Each row was made from one walk, in order. Every step used is in the known rows, and no mark comes twice. Write each row's walk.
(in the rows, 128 means zero)
Known rows:
fanet, gadesuv, regim, fila: [147 151  78 124 166 107 110 110 132 125 173  77 128  75 130 103 166  95
 137 141  93 153  68 113 145]
kabo, ledut: [181  98 148  99 128 106 130 126  96 126 110  83 120 121 150 121 135  88
 123 114 140 108 133 128 105]
gike, kabo, ledut, fila, regim, gadesuv: [183 114 138 129 135 122 110 124  96 122 158  47 134 151 124 125 135  50
 152 101 125  26 138  95 114]
ledut, fila: [160 189 100 153 115 119 142 134 132 111 117 117  93 126 138 126 101 124
 126  88 149 106  98  88 122]
sile, fanet, gadesuv, regim, fila, ledut: [104 124  71 130 140 120 105 116 134  99 160  78 155  62 111 126 146  71
 155 133 117 179  98  69 177]
vula, depog: [120 146 107 110 153 134 125 205 135 131 116 125  90 116 103 128 126 130
 142  80 148 139 161 122 154]
fila, regim: [104 105 124 125 127 106 150 169 139 120 165 142 107 109 104 143 150 118
 147 115 128 124 104 129  99]
vula, depog, regim, gadesuv: [130 151 111 119 166 142 126 190 123 133 156 109  82  98  79 116 124 134
 136  75 120  93 152 154 146]
vula, kabo, ledut: [169  55 155  98 134 117 117 143  87 125 116  93 118 116 146 106 151  90
 199  92 153  71 188 132 134]
gadesuv, regim, fila: [174 125 123  91 129 117 131 157 161 137 139  83 124  95 101 114 153  70
 159 118 141 110  60 107 161]
vula, kabo, ledut, fila, regim, gadesuv: [186  86 136 119 137 115 120 157  82 119 136  80  88 103 141 103 146  82
 208  69 148  47 168 116 130]
fanet, gadesuv, regim, fila, ledut: [150 142  78 113 166 117 110 114 133 130 181  67 119  76 126 100 166  92
 140 133 108 161  63 107 154]
kabo, gike: [170 101 134  93 148 104 151 148 116 129 135 120 143 117 115 151 133 126
 161 113 139 135 111 130 126]
fanet, gadesuv, regim, fila, ledut, kabo: [141 134  87 113 159 120 106 119 121 127 182  62 118  75 135 101 172  89
 146 118 111 143  69  99 154]
depog, vula, kabo: [152  93 162 120 135  99 128 113 114 161 146 137 137 117 162  85 139 154
 156  92 122  37 147 150 121]
depog, regim, fila, ledut, kabo, vula: [151 114 163 102 123 136 151 135 134 130 175  88 125 127 103 102 129 112
 141  58 149  55  97 142 117]
kabo, vula: [146 135 171 111 135  88 139 126 125 139 117 134 160 124 152 110 140 138
 140  83 123  91 111 142 124]
vula, depog, regim, fila: [134 150 115 107 152 137 141 204 148 127 143 109  89 115  78 117 121 121
 141  60 147 102 143 140 138]
sile, fanet: [ 88 116 105 143 113 125 119 125 130  95 121 123 163  98 114 146 120  96
 145 131 125 154 144  85 155]
fila, ledut: [137 102 130  97 130 158 126 138 130 146 150  99 104 131 114 119 125 121
 139 108 175 148 114 111 157]
gadesuv, fanet: [ 87  90 132 147 125 126 141 117 109 122  86 130 136 115  92 156 147 131
 139 130 144 127 145 105 190]
gike, kabo, vula, depog, regim, gadesuv: [145 123 163 115 159 121 109 138 116 141 161  83 168 151 106 112 142  95
 161  77 109  17 155 133 143]
sile, fanet, gadesuv: [ 79 134  73 159 139 115 105  99 117  88 147 110 164  76 128 136 135 101
 136 145  95 181 136  84 151]
fanet, gadesuv: [115 153  81 150 165 115 108  90 108 118 166 108 130  97 149 113 149 136
 116 148  84 166 115 127 121]
sile, fanet, gadesuv, regim, fila: [101 133  71 141 139 110 106 113 133  93 153  88 163  61 115 129 147  73
 151 140 100 172 103  74 167]
fila, regim, gadesuv, fanet: [104 107 121 153 146 124 134 158 108 127 169 116  97  91  80 141 159 114
 159 118 106  98 117 124 145]
gike, kabo, vula: [140 109 172 117 137 112 114 110 122 137 143  96 192 168 131 120 144  94
 156 102 118  39 143 120 132]

Write each row's walk:
[178 112 124  76 129 132 130 162 162 146 150  70 113  97  95 109 151  66
 164 108 163 120  53  99 175] => gadesuv, regim, fila, ledut
[172 112 140  63 134 123 130 192 152 148 143  65 109  91 104 105 162  67
 178  60 171  93  64  94 182] => gadesuv, regim, fila, ledut, kabo, vula, depog
[124  95 162  81 128 146 124 173 106 146 143  89 104 123 136 114 144 119
 159  37 183  99 129 100 162] => fila, ledut, kabo, vula, depog
[173 116 144  95 128 162 127 168 126 135 155  60 108 143 116 111 131  83
 173  58 180 103 108  87 153] => regim, fila, ledut, kabo, gike
[203 140 128 117 119 100 138 131  99 114 102  76  96 119 158 120 117  85
 121  87 155  93 113 100 101] => kabo, ledut, fila
[202 139 123 124 129  99 138 148  93 115 132  69  78 104 143 120 128  77
 134  81 141  78 103 104  94] => kabo, ledut, fila, regim, gadesuv
[140 147 156  99 152  92 137 180 130 142 108 132 133 115 134 110 139 139
 151  49 137  99 133 137 143] => kabo, vula, depog
[142 123 126  84 154 141 145 219 132 130 154  91  84 112  78 124 128 115
 161  32 168  94 138 127 147] => vula, depog, regim, fila, ledut, kabo, gike
[187 126 125 130 127  98 143 144  87 113 118  70  81  99 131 129 134  78
 137  82 146  78 109  96 116] => kabo, ledut, fila, regim, gadesuv, fanet
[171 136 129 108 131 166 124 156 148 140 151  73 105 147 107 100 119  89
 155  86 173 126 106  97 154] => regim, fila, ledut
[128 131 124 166 155 154 105 111  83 138 135  91 114 102  95 125 142 122
 146 132  97  90 146 121 195] => regim, gadesuv, fanet
[128 133 125  96 147 149 137 211 136 129 151  94  79 116  83 116 127 116
 150  38 164  92 144 126 147] => vula, depog, regim, fila, ledut, kabo
[165  83 155 109 132 125 107 109 101 128 139  61 164 165 130 128 140  58
 143 124 130  51 159 111 118] => gike, kabo, ledut
[175 106 147  69 125 121 131 166 149 147 147  66 123  95 113 105 163  66
 173  77 164  89  53  96 173] => gadesuv, regim, fila, ledut, kabo, vula
[137 117 161 109 150 115 112 147 125 139 138  95 173 162 119 120 143  95
 163  79 128  45 158 117 145] => gike, kabo, vula, depog
[132 101 163  88 137 152 121 164  97 148 166  77  99 113 124 106 143 119
 157  35 164  72 125 117 161] => fila, ledut, kabo, vula, depog, regim, gadesuv
[139  72 151  79 126 152 131 157 100 140 156  83 108 124 127 134 141 112
 165  69 185 117 118  97 155] => fila, ledut, kabo, gike
[147 137 102 107 162 106 110 117 119 131 178  63 129  74 144  95 177  92
 150 102 109 130  63 104 152] => fanet, gadesuv, regim, fila, ledut, kabo, vula
[164 127 156 101 123 156 123 161 129 138 149  65 114 146 128  96 133  87
 166  48 174  88 109  91 152] => regim, fila, ledut, kabo, vula
[134 113 166 106 149 112 120 141 127 137 149  96 174 157 109 120 141  99
 157  75 124  30 153 131 136] => gike, kabo, vula, depog, regim
[154 141 162  85 153 105 147 182 140 144 135 111 123 116 112  99 134 131
 154  29 152  80 116 144 141] => kabo, vula, depog, regim, fila, ledut
[168 101 139 135 134 122 115 120  90 119 144  48 137 147 111 134 142  51
 156 102 131  26 144  86 135] => gike, kabo, ledut, fila, regim, gadesuv, fanet
[161 134 149  95 132 158 122 188 131 140 145  64 100 141 120  97 133  88
 171  31 181  92 119  89 160] => regim, fila, ledut, kabo, vula, depog
[125 126 119 143 147 125 127 163 116 129 189 115  93  97  98 128 150 112
 154 117  98  99 109 136 115] => fila, regim, gadesuv
